Known rows, with every way that one mark hangs from another:
(baraf runal sonu): 10.5 -17.3 22.3 -1.2 -6.2 13.6 -13.1 16.3 37.1 3.7 5.1 29.9 38.7 21.8
 6.8 -1.2 0.9 8.3 -36.7 14.4
(daruta (baraf guze sonu sumis)): 1.4 8.6 3.4 12.7 -4.0 5.1 -20.2 29.2 24.0 -1.8 8.3 28.7 16.6 25.8 -4.2
 -16.9 11.0 26.6 -8.3 19.2
(dugat kefe): -11.8 14.0 36.4 12.3 -6.6 16.0 -3.2 29.6 30.2 -5.9 38.7 33.4 28.7 12.0
 -0.8 -12.8 -3.6 1.9 -14.9 21.3
(daruta (baraf kefe runal)): 16.5 6.1 -2.5 -1.7 -1.3 -7.2 -16.9 28.1 48.9 9.9 20.2 12.5 16.1 36.3
 -17.5 -23.4 25.1 1.4 -30.8 9.0
(baraf kefe runal sumis): 19.1 -13.4 11.6 -1.6 -10.4 22.3 -32.4 8.6 6.4 -11.1 0.3 35.0 15.7 23.4
 -20.5 -20.0 16.8 -10.3 -16.2 -9.8
(runal (baraf sonu)): -10.6 -14.8 23.3 -2.0 10.6 27.7 -2.7 8.6 36.7 -13.3 15.7 16.2 41.7 3.4
 16.0 -14.6 13.4 37.8 -22.9 2.7
(sonu (baraf guze runal sumis)): 13.6 -20.9 4.9 16.0 -3.7 6.8 -38.8 28.7 14.2 0.8 -7.4 53.5 -6.6 15.9
 -29.2 -15.0 11.1 13.7 -9.1 -2.2
(pera (baraf daruta runal sonu) (dugat kefe)): -26.5 3.7 22.0 -24.1 -23.8 28.8 8.5 38.7 38.7 -7.5 31.9 26.0 27.7 5.4
 7.5 2.4 26.3 12.2 -60.4 19.5
(baraf guze runal sonu sumis): 15.2 -15.3 6.6 10.5 -23.4 22.5 -44.7 12.2 2.7 -9.7 -12.0 48.6 12.5 21.6
 -5.6 -1.4 -6.3 12.2 -8.6 13.5
(sonu (baraf daruta guze kefe runal sumis)): 6.4 -15.6 4.0 13.9 -16.9 -11.8 -44.0 5.6 4.5 13.9 -20.0 49.4 -12.4 19.1
 -49.9 -18.1 9.9 2.9 -4.0 -15.5
(runal baraf): -1.9 -13.8 19.7 -0.7 14.0 28.0 -3.8 25.3 43.6 -13.8 27.3 23.2 32.8 -2.2
 12.3 -19.9 22.4 38.4 -21.9 -2.7
(baraf daruta kefe runal sonu sumis): 3.7 -25.3 24.2 -3.7 -24.2 9.3 -29.6 -10.9 0.4 5.7 -24.9 27.2 25.9 26.2
 -25.6 -7.9 -4.5 -6.9 -20.2 -14.6
(runal (baraf guze kefe sumis)): -3.3 1.0 0.0 7.1 -5.5 23.7 -34.3 -2.1 4.8 -25.4 11.6 34.0 7.7 0.5 -9.2
 -28.0 24.8 26.4 7.9 -6.3
(runal (baraf daruta guze kefe sonu sumis)): -14.0 -9.0 10.5 3.1 -16.1 14.4 -32.2 -17.9 0.8 -11.8 -10.6 26.6 16.2 3.7
 -12.5 -18.9 7.7 28.4 5.2 -10.0
(baraf daruta guze kefe runal): 11.9 7.9 0.0 9.1 -34.9 -22.5 -41.8 5.0 23.6 20.2 1.6 48.6 -2.4 19.5
 -26.6 -9.0 7.0 2.8 -12.5 1.2
(pera (baraf daruta)): -6.6 8.4 33.5 -6.5 5.9 4.5 8.7 53.6 53.5 8.5 36.4 41.7 31.9 0.6 15.3
 -13.8 35.1 31.8 -46.7 -12.1
(daruta (baraf guze)): 6.0 20.4 -1.7 15.5 0.3 -10.4 -13.3 46.8 50.1 10.1 32.0 33.4 10.6 21.7
 -1.4 -17.9 22.5 29.3 -16.5 22.4

Rows:
5.9 -8.3 5.6 7.4 -40.3 -1.4 -50.7 -16.4 -8.4 6.2 -27.9 43.3 5.4 25.3
 -29.6 -5.7 -7.2 -1.7 -2.4 -3.4
(baraf daruta guze kefe runal sonu sumis)
13.7 -8.2 7.3 -1.0 0.5 2.3 -8.6 34.1 54.0 9.3 12.3 11.7 29.5 35.2 -0.2
 -11.2 9.1 15.6 -37.3 18.0
(daruta (baraf runal sonu))
-28.8 29.6 7.7 -23.3 1.1 19.5 17.4 36.2 35.0 -18.0 52.2 34.3 24.2 -6.2
 14.0 -18.2 74.7 19.8 -53.9 13.7
(pera (baraf kefe) dugat)
-22.3 6.0 33.1 2.1 -13.5 -14.2 -1.5 -11.1 20.7 19.7 1.0 25.5 37.5 14.4
 -8.9 -11.0 8.0 5.2 -22.7 1.2
(baraf daruta kefe sonu)
-10.6 -8.6 21.1 -3.5 1.2 8.6 -8.2 3.2 35.6 -0.1 15.2 18.9 27.5 2.0 -6.9
 -23.4 20.5 28.2 -16.9 -16.9
(runal (baraf daruta kefe))
-25.2 24.9 1.5 -14.7 -18.1 15.3 -5.5 33.2 11.1 -13.4 30.7 50.8 2.8 -9.5
 -3.8 -13.8 60.4 26.4 -33.1 1.8
(pera (baraf daruta guze kefe sumis) dugat)
1.5 -2.4 11.8 -2.8 -13.9 1.4 -20.3 -13.5 21.7 2.6 1.5 21.6 30.3 27.3
 -6.2 -11.4 12.2 -9.2 -29.0 11.6
(baraf kefe runal sonu)
-5.4 -6.0 8.3 6.2 -12.5 14.5 -34.1 0.0 7.9 -11.7 2.6 33.8 8.1 -0.3 -17.1
 -23.4 15.3 29.8 5.8 -18.1
(runal (baraf daruta guze kefe sumis))
12.3 -39.6 34.1 -0.6 -17.4 20.3 -21.6 19.6 16.2 7.5 -21.7 34.5 34.0 22.1
 -10.5 2.4 -15.4 12.7 -27.6 -12.9
(baraf daruta runal sonu sumis)
-11.8 -14.7 28.9 9.1 4.1 -5.2 -13.8 9.9 9.8 13.2 -8.8 38.6 10.9 12.1
 -39.1 -24.4 18.5 7.1 -12.1 -23.0
(sonu (baraf daruta kefe sumis))
-14.8 0.7 26.7 1.6 -4.1 17.4 -13.5 -14.2 -7.1 -12.2 -3.5 27.9 34.1 16.8
 -8.0 -19.8 15.3 -2.1 -9.0 1.5
(baraf kefe sonu sumis)
-2.7 -2.0 0.2 -17.6 -22.0 28.5 -12.3 59.2 26.7 -11.7 25.0 55.0 3.3 -2.8
 1.2 -1.9 46.8 32.7 -46.4 2.0
(pera (baraf daruta guze runal sumis) dugat)
7.9 15.5 -15.0 6.3 -18.0 -15.5 -32.1 7.0 35.2 10.0 8.0 17.6 8.0 38.1
 -15.1 -17.5 15.8 5.2 -17.3 25.1
(daruta (baraf guze kefe runal sonu))
-6.3 -26.4 35.6 12.2 10.7 2.1 -7.8 33.9 21.1 14.1 -5.9 44.2 15.7 7.5
 -28.0 -16.9 10.8 21.9 -18.8 -21.4
(sonu (baraf daruta sumis))
12.1 5.8 -11.7 6.4 -18.5 -0.4 -40.3 7.2 15.2 -2.1 -4.5 20.8 3.1 37.7
 -22.2 -18.9 12.3 1.9 -8.4 15.2
(daruta (baraf guze kefe runal sonu sumis))
7.8 -29.5 25.1 6.5 2.5 -9.0 -13.1 34.3 44.3 25.9 -2.9 40.2 13.3 15.7
 -28.1 -8.2 7.4 15.8 -33.6 -14.1
(sonu (baraf daruta runal))
-18.8 2.5 8.1 4.5 -15.6 -1.1 -24.4 -18.7 20.0 0.6 2.6 23.4 19.9 3.5 -6.4
 -15.7 11.0 31.1 -3.4 0.4
(runal (baraf daruta guze kefe sonu))
-15.8 6.6 19.3 -21.8 -19.1 29.1 7.9 55.5 44.5 -8.3 44.4 32.9 19.4 2.2
 3.7 -0.9 34.2 13.6 -58.9 12.7
(pera (baraf daruta runal) (dugat kefe))
2.3 -17.3 17.1 4.6 -3.0 -18.0 -19.6 9.7 30.8 24.9 -6.0 33.9 7.9 19.9
 -39.7 -16.8 16.1 -0.2 -27.0 -15.2
(sonu (baraf daruta kefe runal))
